Each row was made from one walk, in order. Every step used is in the known rows, and no mark comes twice. Write each row's walk.
In the rows, zero is written as 128.
Known rows:
tera giri genul tulud: [104 139 109 104 143 144 146  97  84 119 151 128 147 178 137 151 164 145
  55 101 171 108 101  87]
vifo neliga tulud genul giri: [201 133 151  79 161 140 117 165  65 115  69 128 102 140 159 116 121 127
 112  25 134 158 171  58]
zupud giri tera tulud neliga: [118 159 126 100 100 121 141 127 148 123 134 197 148 127 132 178 153 140
  56 123 145 113 140 146]
vifo neliga tulud: [177 111 126 130 143 148 112 175 128 124  83 144 117  74 166 140  96 117
 123  43 143 138 168  93]
neliga tulud: [180 110 128 118 130 151 122 167 124 120  84 134 137  94 163 155 142 115
 102  51 138 129 165 125]
vifo neliga giri tera tulud: [119 131  97 178 117 126 141 150 127 130 153 182 142  91 143 154  83 143
 116 105  48 138 147  90]
zupud giri tera: [127 146 145 126 102 135 123  90 118  97 132 174 134 108 129 149 147 132
  78 114 158 134 122 133]
tulud tera: [144 137 132 135 141 114 129  85 135 143  89 140 109  80 144 167 150 155
  98  72 132 133 171 113]
tera giri neliga tulud zupud: [179 101 116  92 113 132 119 130  63 143 119 115  91 142 139 182 162 120
  85  78 188 124 169 159]
neliga giri genul tulud tera: [107 135 145 162 137 130 144 104 129 111 128 115 129 122 136 129 171 150
  88  94  63 118 107  96]
genul giri tera: [139 129 122 117 144 126 137  89  89  84 153 151 154 120 132 142 150 133
 109 108 130 158 122  99]
tera giri genul tulud zupud: [108 132 122  85 142 126 140  88  48 121 171 124 110 206 134 154 163 144
  72 122 166  99 105  73]
vifo neliga tulud genul giri tera: [200 149 145  93 140 135 116 164  52  89 100 151 111 135 130 111 113 132
 109  52 144 177 133  58]
genul giri tera tulud neliga: [125 138 108  90 139 110 151 124 122 110 150 170 167 138 136 168 156 147
  85 122 117 137 140 111]
giri genul tulud zupud: [104 122 136  94 144 123 135  97  64 102 161 123 108 180 143 138 175 128
 104 117 113  98 105  84]
genul giri tera tulud: [124 139 100 114 140 130 156 132  85 118 152 168 155 146 147 164 139 151
  95 101 106 140 142 102]
vifo neliga giri genul tulud zupud: [102 109 146 140 142 120 129 110  84  99 171 124 102 150 141 111 125 118
 134 120  51 114 108  53]
neliga vifo: [134 107 103 132 172 142 157  67 102 128 115 133 100  75 159 155 143 121
  96 113 127 130 187 123]
vifo neliga tulud zupud giri: [172 114 171 105 123 138 102 165  97 125  92 151  68 115 154 126 104 109
 117  67 164 121 167  89]
giri neliga tulud tera: [179 123 133 132 115 136 116 142 125 136  64 112  99  72 141 168 176 139
  93  42 158 135 169 182]
genul tulud tera giri neliga: [112 131 120 127 140 126 143  67  99 147 107 119 102 132 124 171 176 165
  58  64 193  95 159 179]
giri tera tulud zupud: [121 136 101 114 117 114 139 124  70 133 166 183 109 144 136 181 129 148
 108 122 105 117 148 106]
tulud zupud giri neliga vifo: [125 105 142 102 140 129 145  39  63 129 128 125  45 115 145 158 178 107
  85 141 154 112 183 186]
tera tulud zupud: [124 120 106 100 135 114 143 127  83 160 130 158 106 152 161 188 136 142
 108  97  95 100 184 107]
zupud giri neliga tulud: [169 113 151 106 101 156 116 149 119 118  79 125 121 108 158 162 179 103
  76  54 169 120 154 203]
zupud giri: [130 129 149 114 124 133 122  92 128 123 101 151 129 122 158 158 152 124
  83  87 148 118 159 136]
tulud neliga: [145 117 128  98 139 112 124  83 162 115 112 145 151  98 152 169 165 122
  95 104 131 122 169 131]

Which walk is each row?
[167 134 168 119 105 139 101 166  85  97 124 174  75 104 126 119  97 112
 113  96 172 138 125  93]	vifo neliga tulud zupud giri tera
[133 109  82 122 155 139 162  42  75 146 127 117  91  98 144 185 162 128
  59 117 184 130 185 173]	tera giri neliga vifo
[136 101 126 166 137 125 125 104 146 122 122 141 132  75 162 137  98 119
 133  81  63 141 173  87]	vifo neliga giri
[118 146  87 131 118 132 145 139 107 129 146 185 147 118 140 184 131 151
  91 102 110 126 141 123]	giri tera tulud
[129 144 157  90 110 119 118  89  77 115 143 137  96 171 142 152 171 120
  86 138 134 128 110  82]	tulud zupud giri genul
[189 137 120 126 130 138 123 151 118 156  71 132 103  97 140 169 132 160
  63  42 203 136 175 103]	neliga tulud tera giri
[129 102 100 131 156 139 156  55  92 128 119 115  91  76 154 170 174 113
  91 114 135 128 182 188]	giri neliga vifo
[112 100 140 101 157 122 136  91  80 114 137 137 109 153 147 142 157 135
 118  91 118  82 156 121]	genul tulud zupud
[127 132  89  98 172 124 182  96  97 111 155 164 126 108 135 156 151 134
  77 156 118 141 163 113]	genul giri tera tulud neliga vifo
[142 104 126 103 146 122 138  73  92 112 123 105 141 134 155 163 185 120
 109  80 127 141 160 168]	genul giri neliga
[123 119  81 104 169 127 170 105 135 151 115 157 116  93 163 178 150 132
  71 123 111 108 203 135]	tera tulud neliga vifo
[104 129 123 111 146 142 140 106 101  99 141 125 148 155 148 144 175 129
  87  96 116 105  96 103]	giri genul tulud
[132 122 160  96 122 116 117  81  93 129 123 150  89 145 149 154 154 123
  99 105 140 110 165 118]	tulud zupud giri
[160 157 138  86 140 116 133  81  50  93 133 152 130 160 122 141 161 144
  93  90 127 165 133  84]	tulud genul giri tera
[104 106 143 127 132 122 139 101  82  95 171 117 119 172 142 128 169 121
 113 127  47 107 108  88]	neliga giri genul tulud zupud
[132 121 124 146 118 130 132 103 128 107 145 118 160 120 153 152 159 118
 100 122  51 149 114  85]	neliga giri genul
[142 167 106 123 128 117 128  77 103 150 120 127 110 134 131 176 156 168
  53 101 180 147 122  64]	tulud tera giri genul
[125 153 145 106 113 138 124  95 115 109 124 141 129 147 149 154 171 121
  68 117 140 135 106  98]	zupud giri genul
[189 141 122 140 142 135 114 155 121 160  69 140  84  80 141 150  91 156
  85  37 206 143 178  70]	vifo neliga tulud tera giri
[161 134 141  70 145 114 133  64  53 119 102 111 117 173 149 161 199 129
  92  63 125 147 168 149]	tulud genul giri neliga
[135 147  94 108 127 132 136  89  92 133 145 127 144 157 142 178 155 140
  59 112 169 146 115  70]	tera giri genul
[148 149 120  66 156 121 152 123  57 149  97 149 126 198 165 169 157 156
  82  56  94 128 189  86]	tera tulud genul giri
[100 114 132 155 148 136 140 123 120  93 150 126 139 125 150 113 127 123
 116  99  55 120 103  69]	vifo neliga giri genul tulud
